Each row was made from one small tree. Brackets hold a mark, then the marks that hang from it, in alphabetical order. Every link used is in the known rows. Write each row's tree.
Known rows
{A {K C} L R T}: [-0.01 -0.15 -0.20  0.15 -0.17 -0.02 -0.12 -0.01 -0.06  0.03 -0.19 -0.30
 -0.35 -0.07  0.07  0.21 -0.31 -0.14  0.07 -0.13 -0.24]
{A G {K C M P} L R T}: [-0.24 -0.13 -0.25 -0.07  0.00  0.18 -0.19 -0.10 -0.12 -0.33 -0.27 -0.23
 -0.24  0.15 -0.02  0.37  0.08 -0.12  0.28 -0.01 -0.18]
{R {A {K M} T}}: [-0.01  0.06  0.02 -0.08  0.02 -0.12 -0.17 -0.08  0.08  0.18  0.08 -0.06
  0.07  0.09 -0.05 -0.20 -0.01 -0.09 -0.03 -0.16  0.07]
{G {A K L T}}: [ 0.21  0.04 -0.13  0.28 -0.15 -0.39 -0.23  0.07 -0.14  0.14 -0.18 -0.29
 -0.12 -0.17  0.10  0.01 -0.16  0.13 -0.04 -0.14 -0.21]
{W P}: [ 0.15 -0.04  0.25  0.09  0.04 -0.25  0.17  0.08 -0.06  0.14  0.20 -0.27
  0.25 -0.13  0.05  0.01 -0.24  0.03 -0.41  0.24 -0.06]
{K M P}: [ 0.06  0.05  0.29 -0.24  0.04 -0.06  0.06 -0.02  0.12 -0.11  0.13 -0.10
  0.28 -0.02 -0.01 -0.12  0.11  0.06 -0.40  0.14  0.16]
{A G K L R T}: [-0.03 -0.14 -0.33  0.15 -0.15 -0.03 -0.16 -0.03 -0.07  0.06 -0.05 -0.35
 -0.23 -0.03  0.10  0.30 -0.20  0.04  0.02  0.06 -0.44]
{L {A G {K P} R T}}: [-0.14 -0.14 -0.31  0.03 -0.03 -0.12 -0.08  0.00  0.01  0.16 -0.08  0.09
 -0.12 -0.05  0.19  0.00 -0.15 -0.03  0.18 -0.07 -0.31]
{R {A G {K M} L T}}: [-0.05  0.10 -0.04  0.07  0.01 -0.02 -0.18 -0.07  0.00  0.02 -0.03 -0.19
  0.01  0.19 -0.06  0.15  0.21  0.07  0.21 -0.05 -0.11]
{G {A {K C M} L R T}}: [-0.08 -0.13 -0.27  0.00 -0.05 -0.07 -0.20  0.07 -0.23 -0.01 -0.27 -0.24
 -0.27 -0.02  0.04  0.06 -0.16 -0.04  0.12 -0.19 -0.10]
{R {A K}}: [ 0.11  0.10  0.14  0.16 -0.11 -0.33  0.04 -0.02  0.03  0.23  0.20 -0.04
  0.12  0.00  0.00 -0.33 -0.05 -0.07 -0.18 -0.13  0.07]
{K {A G R} C M {P W}}: [-0.26  0.02  0.18 -0.22  0.12  0.53  0.35  0.10 -0.01 -0.17  0.23  0.52
  0.02  0.01  0.03  0.05  0.20  0.00  0.11  0.23  0.34]
{L {A G {K P} R}}: [-0.12 -0.13 -0.19  0.01 -0.03 -0.19  0.08  0.03 -0.09  0.11  0.09  0.08
  0.03  0.00  0.19 -0.12  0.00 -0.04  0.02 -0.01 -0.18]
{M {K {A L} C}}: [ 0.17  0.23  0.30  0.12  0.01 -0.07  0.32  0.03  0.04 -0.03  0.04  0.07
  0.11  0.07 -0.21 -0.11  0.03  0.01 -0.09  0.01  0.25]
{G {A {K M {P W}} L R T}}: [ 0.05 -0.30 -0.38 -0.02  0.00  0.12 -0.53 -0.12 -0.28 -0.08  0.02 -0.05
 -0.15 -0.10  0.13  0.14  0.07  0.17  0.03 -0.19  0.03]
{L A}: [ 0.11  0.13  0.36  0.03 -0.08 -0.26  0.35  0.21  0.17  0.36  0.18  0.11
  0.20 -0.17  0.19 -0.27 -0.14  0.11 -0.29  0.06  0.01]
{G {A {K C P} L R T}}: [ 0.06 -0.16 -0.32  0.24 -0.13 -0.19 -0.31 -0.01 -0.16 -0.11 -0.44 -0.17
 -0.32 -0.15  0.07  0.09 -0.21  0.00  0.22 -0.27 -0.18]
{C K}: [ 0.13  0.00  0.24  0.00 -0.12 -0.24  0.10  0.06  0.16  0.12  0.18 -0.17
  0.13 -0.13  0.03 -0.31 -0.19 -0.10 -0.43  0.07 -0.03]
{K {A G R T} C M {P W}}: [-0.28  0.01  0.06 -0.21  0.13  0.60  0.18  0.06  0.09 -0.12  0.06  0.52
 -0.12 -0.04  0.03  0.18  0.06  0.01  0.29  0.17  0.22]
{L {A K}}: [ 0.05  0.07  0.12  0.05 -0.08 -0.37  0.20  0.15 -0.07  0.32  0.19  0.03
  0.12 -0.05  0.20 -0.28 -0.05 -0.09 -0.20 -0.07 -0.02]
{A {K M} L T}: [ 0.08 -0.01 -0.06 -0.06 -0.03 -0.05 -0.25 -0.06 -0.08  0.00 -0.01 -0.40
 -0.02  0.07  0.02  0.18  0.06 -0.03 -0.13 -0.03 -0.11]

Write each row's tree
[-0.05  0.26  0.44 -0.21  0.09  0.13  0.46  0.22  0.08  0.05  0.08  0.21
  0.16  0.02 -0.05 -0.17  0.09 -0.11 -0.11  0.15  0.33] -> {K A C M}
[-0.32  0.13  0.05 -0.12  0.03 -0.01  0.05  0.01 -0.03 -0.28 -0.17 -0.02
 -0.10  0.12 -0.03  0.12  0.12 -0.23  0.18  0.06 -0.01] -> {A G {K C M P} T}
[ 0.20 -0.07  0.18 -0.12  0.13  0.36 -0.17 -0.08 -0.02 -0.15  0.23  0.19
  0.23  0.05 -0.03  0.01  0.45  0.06 -0.08  0.02  0.36] -> {C {K {A L} M {P W}}}
[-0.14 -0.18 -0.15 -0.26  0.16  0.52 -0.15 -0.08  0.10 -0.04  0.19  0.36
  0.01 -0.02  0.01  0.01  0.11 -0.02  0.12  0.11  0.10] -> {C {K {A G R T} M {P W}}}
[ 0.10 -0.08 -0.08  0.07  0.06  0.28  0.04 -0.16 -0.05 -0.12  0.35  0.26
  0.11  0.04 -0.11  0.09  0.16  0.25 -0.05  0.13  0.16] -> {M {K {A G L R} {P W}}}
[ 0.13 -0.04 -0.16  0.09  0.01  0.25 -0.09 -0.02  0.17  0.00 -0.19  0.01
 -0.06 -0.10  0.01  0.32 -0.03  0.23  0.19  0.13 -0.24] -> {K {A G L R T} P}
[ 0.08  0.22  0.31 -0.01  0.07 -0.11  0.30 -0.03  0.11 -0.12  0.03  0.29
  0.18  0.04 -0.23 -0.32  0.03 -0.10 -0.11  0.00  0.36] -> {M {K A C P}}
[ 0.19  0.14  0.16 -0.11  0.09  0.21 -0.02  0.07  0.13  0.12 -0.04 -0.07
  0.12 -0.01 -0.04  0.17  0.10  0.16 -0.04  0.09  0.04] -> {K {A L T} M}
[ 0.07 -0.07  0.20 -0.26  0.04 -0.08 -0.11 -0.07  0.12 -0.16  0.10 -0.14
  0.26  0.03 -0.06 -0.26  0.12 -0.12 -0.37  0.05  0.14] -> {C {K M P}}
[ 0.31 -0.11 -0.11  0.00  0.06  0.03 -0.11 -0.21  0.03 -0.05  0.09 -0.03
  0.17  0.04 -0.21 -0.09  0.01  0.15 -0.21 -0.04  0.09] -> {M {K {A L R} P}}
[-0.20 -0.15 -0.05 -0.24  0.06 -0.02  0.06  0.03 -0.15 -0.02 -0.02  0.13
  0.00  0.12  0.11 -0.20  0.07 -0.26  0.05 -0.17  0.13] -> {L {A {K C M P} R}}
[ 0.01  0.31  0.29  0.16  0.02 -0.03  0.46  0.09  0.02 -0.10  0.05  0.11
  0.09  0.13 -0.21 -0.01  0.11  0.05  0.05  0.15  0.14] -> {M {K {A G L} C}}
[ 0.17 -0.18 -0.39  0.20 -0.16 -0.26 -0.33  0.02 -0.16  0.19 -0.16 -0.33
 -0.22 -0.20  0.12  0.02 -0.31  0.12 -0.05 -0.18 -0.31] -> {G {A K L R T}}
[ 0.01  0.24  0.13  0.17  0.07  0.06  0.13 -0.06  0.14 -0.24 -0.24  0.17
 -0.02  0.10 -0.24  0.16  0.10  0.07  0.30  0.04  0.06] -> {M {K {A G L T} C P}}
[-0.18  0.12 -0.03 -0.01  0.03  0.10  0.34  0.04  0.16  0.10  0.02  0.25
 -0.12  0.01 -0.18 -0.11 -0.32 -0.07  0.11  0.09 -0.01] -> {M {K {A G R T} C}}
[-0.28 -0.07 -0.18  0.07 -0.04 -0.07  0.08  0.08  0.00  0.05 -0.23  0.20
 -0.26 -0.03  0.17  0.03 -0.17 -0.17  0.37 -0.11 -0.22] -> {L {A G {K C P} R T}}
[-0.01  0.05 -0.08  0.07  0.05  0.00 -0.34 -0.18  0.02 -0.17 -0.15 -0.14
  0.04  0.21 -0.10  0.19  0.34  0.08  0.29 -0.10 -0.07] -> {R {A G {K M P} L T}}
